(in the rows, 128 means zero)
Known rows, with every step that occurs:
fodu davip: [179 125 171 130 152  80 113 106 135 153 103 141 107 155 150 135 112 104
 165 153 137 171 162 131]
fodu gesa lotu mopub: [171 124 181 124 136  90 126  94 147 110 137 128 114 136 131 140  66 106
 218 140 141 151 154 145]
fodu davip tedi: [186 118 164 136 143  73 110  98 150 122  99 164 112 193 155 131 124  97
 171 157 150 156 176 128]
reze fodu gesa lotu: [167 144 168 123 137  67 128 104 131 102 135  99 121  92 135 139  61  99
 204 128 113 120 151 138]
fodu davip tedi gesa lotu: [188 130 143 137 143  78 115  89 120  98 116 150 124 174 149 140 114  86
 209 150 143 140 164 128]
keni gesa lotu mopub tedi: [189 123 186 129 121  92 115 110 102 111 120 144  94  65 151 143  94 101
 200 135 149 141 156 140]
mopub fodu: [146 119 188 125 140  97 121 109 156 158 119 153 113  77 154 140  95 113
 144 154 125 160 140 137]
reze fodu davip tedi gesa: [175 159 130 135 142  76 114  86 108  95 104 163 115  96 149 137 100  96
 168 139 126 131 171 125]
keni davip tedi: [175 116 159 119 116  71 107 111 135 109 100 158 111 113 160 149 108  92
 173 175 140  99 164 129]
mopub fodu gesa lotu: [163 109 196 122 151  85 126  94 167 134 139 120 127 114 144 137  78 108
 193 132 130 139 140 147]
gesa fodu davip tedi: [177 131 165 152 133  86 118  94 131 109 100 143 122 155 155 144 136  91
 158 157 135 142 162 124]
mopub fodu gesa: [161 101 187 121 153  91 119  92 173 152 124 143 117 125 148 137  82 120
 151 142 133 150 139 144]
keni davip tedi gesa: [174 119 128 117 116  82 106 100 108 100 101 168 116 107 157 157 104  94
 170 176 138  96 155 126]
mopub fodu davip tedi zodum: [165 106 186 142 165  91 127  85 146 141 112 177 122 108 160 138 124 101
 185 131 129 159 160 136]
mopub tedi gesa: [177 112 134 123 130  86 124 113 108 124 108 153 103 154 154 151  76  96
 164 146 145 151 138 133]
lotu gesa fodu: [161 117 159 146 114 113 134 115  90 141 100 134 115  71 153 170 103 118
 108 175 136 148 129 128]
keni gesa lotu mopub fodu: [165 131 203 131 129 108 113  96 117 127 129 150 106   6 148 141 104 117
 184 141 133 143 149 141]
lotu gesa fodu davip tedi zodum: [176 106 158 163 136 106 141  95  78 127  95 155 124  91 160 171 130 108
 147 154 140 147 147 126]
tedi gesa fodu davip: [170 139 135 142 144 106 119  87  86 125 103 134 123 117 146 159 117  98
 145 157 122 150 138 125]
lotu mopub fodu davip: [160 142 198 128 158 115 115  79 151 152 113 189  95  56 148 134  96 118
 164 137 139 187 168 142]
gesa lotu mopub: [155 145 183 130 123 103 128 109 126 114 135 140 107  77 137 145  78 100
 214 151 131 161 154 138]
davip tedi mopub fodu gesa lotu: [160 118 178 138 149  91 116  86 170 107 135 165 133 188 142 146  96 111
 206 147 133 136 146 155]
mopub tedi: [179 108 166 124 127  75 125 125 135 133 107 143  97 158 158 143  81  94
 168 143 147 155 148 135]
reze keni davip tedi zodum: [174 110 152 119 139  78 125 101  91  93 105 143 127  91 150 144  88  96
 192 174 127 112 148 138]
fodu gesa lotu mopub tedi zodum: [181 104 182 130 148  89 145  96 121 107 138 135 112 131 137 150  60  94
 252 112 141 151 149 149]

Rows:
[146 144 163 128 135 120 126  84 109 117 138 162 116  42 138 152  75 106
 197 143 124 154 139 140] : tedi gesa lotu mopub fodu
[167 139 145 136 122 117 128  91  93 103 112 176  97  81 147 159  75  98
 159 142 141 159 145 134] : lotu mopub tedi gesa fodu
[175 134 130 122 126  88 113  87  77  73 102 137 130  91 148 151  92  96
 157 186 129  95 139 132] : reze keni davip tedi gesa fodu
[161 150 208 132 155 105 123  85 140 132 131 155 106  49 143 136  91 103
 218 129 131 169 164 144] : gesa lotu mopub fodu davip
[172 119 164 161 142  93 133  93 106 111 104 145 132 132 154 155 137  87
 177 146 122 145 154 125] : gesa fodu davip tedi zodum
[162 136 139 136 115 100 122  91 116  75 129 175 120 118 142 150  90  94
 209 160 142 140 157 132] : davip tedi gesa lotu mopub
[182 145 151 137 141 112 123  79  92 111 104 177  94  99 149 154  88  96
 169 132 146 169 158 135] : lotu mopub tedi gesa fodu davip
[158 112 170 136 147  96 109  86 176 120 122 187 126 197 146 145  99 121
 168 154 139 146 147 151] : davip tedi mopub fodu gesa
[159 124 122 147 110 100 121  96 110  86 111 158 132 144 152 158 115  93
 145 172 132 128 140 122] : davip tedi gesa fodu
[166 126 195 128 165  93 114  93 155 167 109 157 109 103 155 132 109 111
 153 140 130 168 156 138] : mopub fodu davip
[176 128 153 159 136 112 120  91  94 130  93 168 119 139 153 170 129 121
 131 169 146 153 147 137] : lotu gesa fodu davip tedi mopub
[169 166 152 140 150  81 107  93 125 108 105 172 112 127 145 139 105 106
 180 142 119 145 172 137] : reze fodu davip tedi mopub
[154 132 129 139 121 111 124 100  88 118 111 133 127  98 145 165 104 101
 133 168 116 141 124 124] : tedi gesa fodu
[183 144 149 137 142  94 115  77 116  92 118 177 115 143 144 140 106  92
 214 145 149 152 174 133] : fodu davip tedi gesa lotu mopub
[185 125 133 135 144  82 110  88 124 114 101 172 117 188 153 139 119  96
 167 159 148 150 165 126] : fodu davip tedi gesa
[157 140 187 135 173 110 106  89 144 171 113 177 112 139 146 146 110 124
 163 147 121 178 145 152] : tedi mopub fodu davip
[171 121 161 134 157  93 111  75 147 130 109 184 118 123 158 136 115 104
 159 145 140 151 158 134] : mopub fodu davip tedi gesa
[154 136 155 135 124 107 122  81 131  85 134 186 123  82 146 146  90 100
 203 148 138 140 154 137] : davip tedi gesa lotu mopub fodu
[197 125 162 139 143  85 106  86  89  91  93 128 125 120 152 129 128 109
 141 173 143 139 153 132] : reze keni gesa fodu davip tedi
[179 122 152 110 129  70 111 102 114  91 101 140 118 118 151 133  87 101
 171 187 141 110 156 137] : reze keni davip tedi
[155 121 192 122 149 113 121  80 166 140 125 178 103  80 141 137  71 125
 164 139 141 171 154 148] : lotu mopub fodu gesa
[171 136 184 128 126  89 132 112 124 107 131 144  96 102 144 143  69  89
 228 132 145 158 158 142] : gesa lotu mopub tedi
[175 156 158 136 142  67 114  96 133 102 102 155 110 103 152 130 103  95
 174 138 127 135 179 127] : reze fodu davip tedi
[154 125 189 130 163 103 117  91 155 145 140 142 128 150 135 153  82 123
 199 139 119 152 130 160] : tedi mopub fodu gesa lotu
[141 135 192 127 136 120 121  92 152 145 120 186  97  37 145 142  83 121
 157 148 131 178 154 141] : lotu mopub fodu
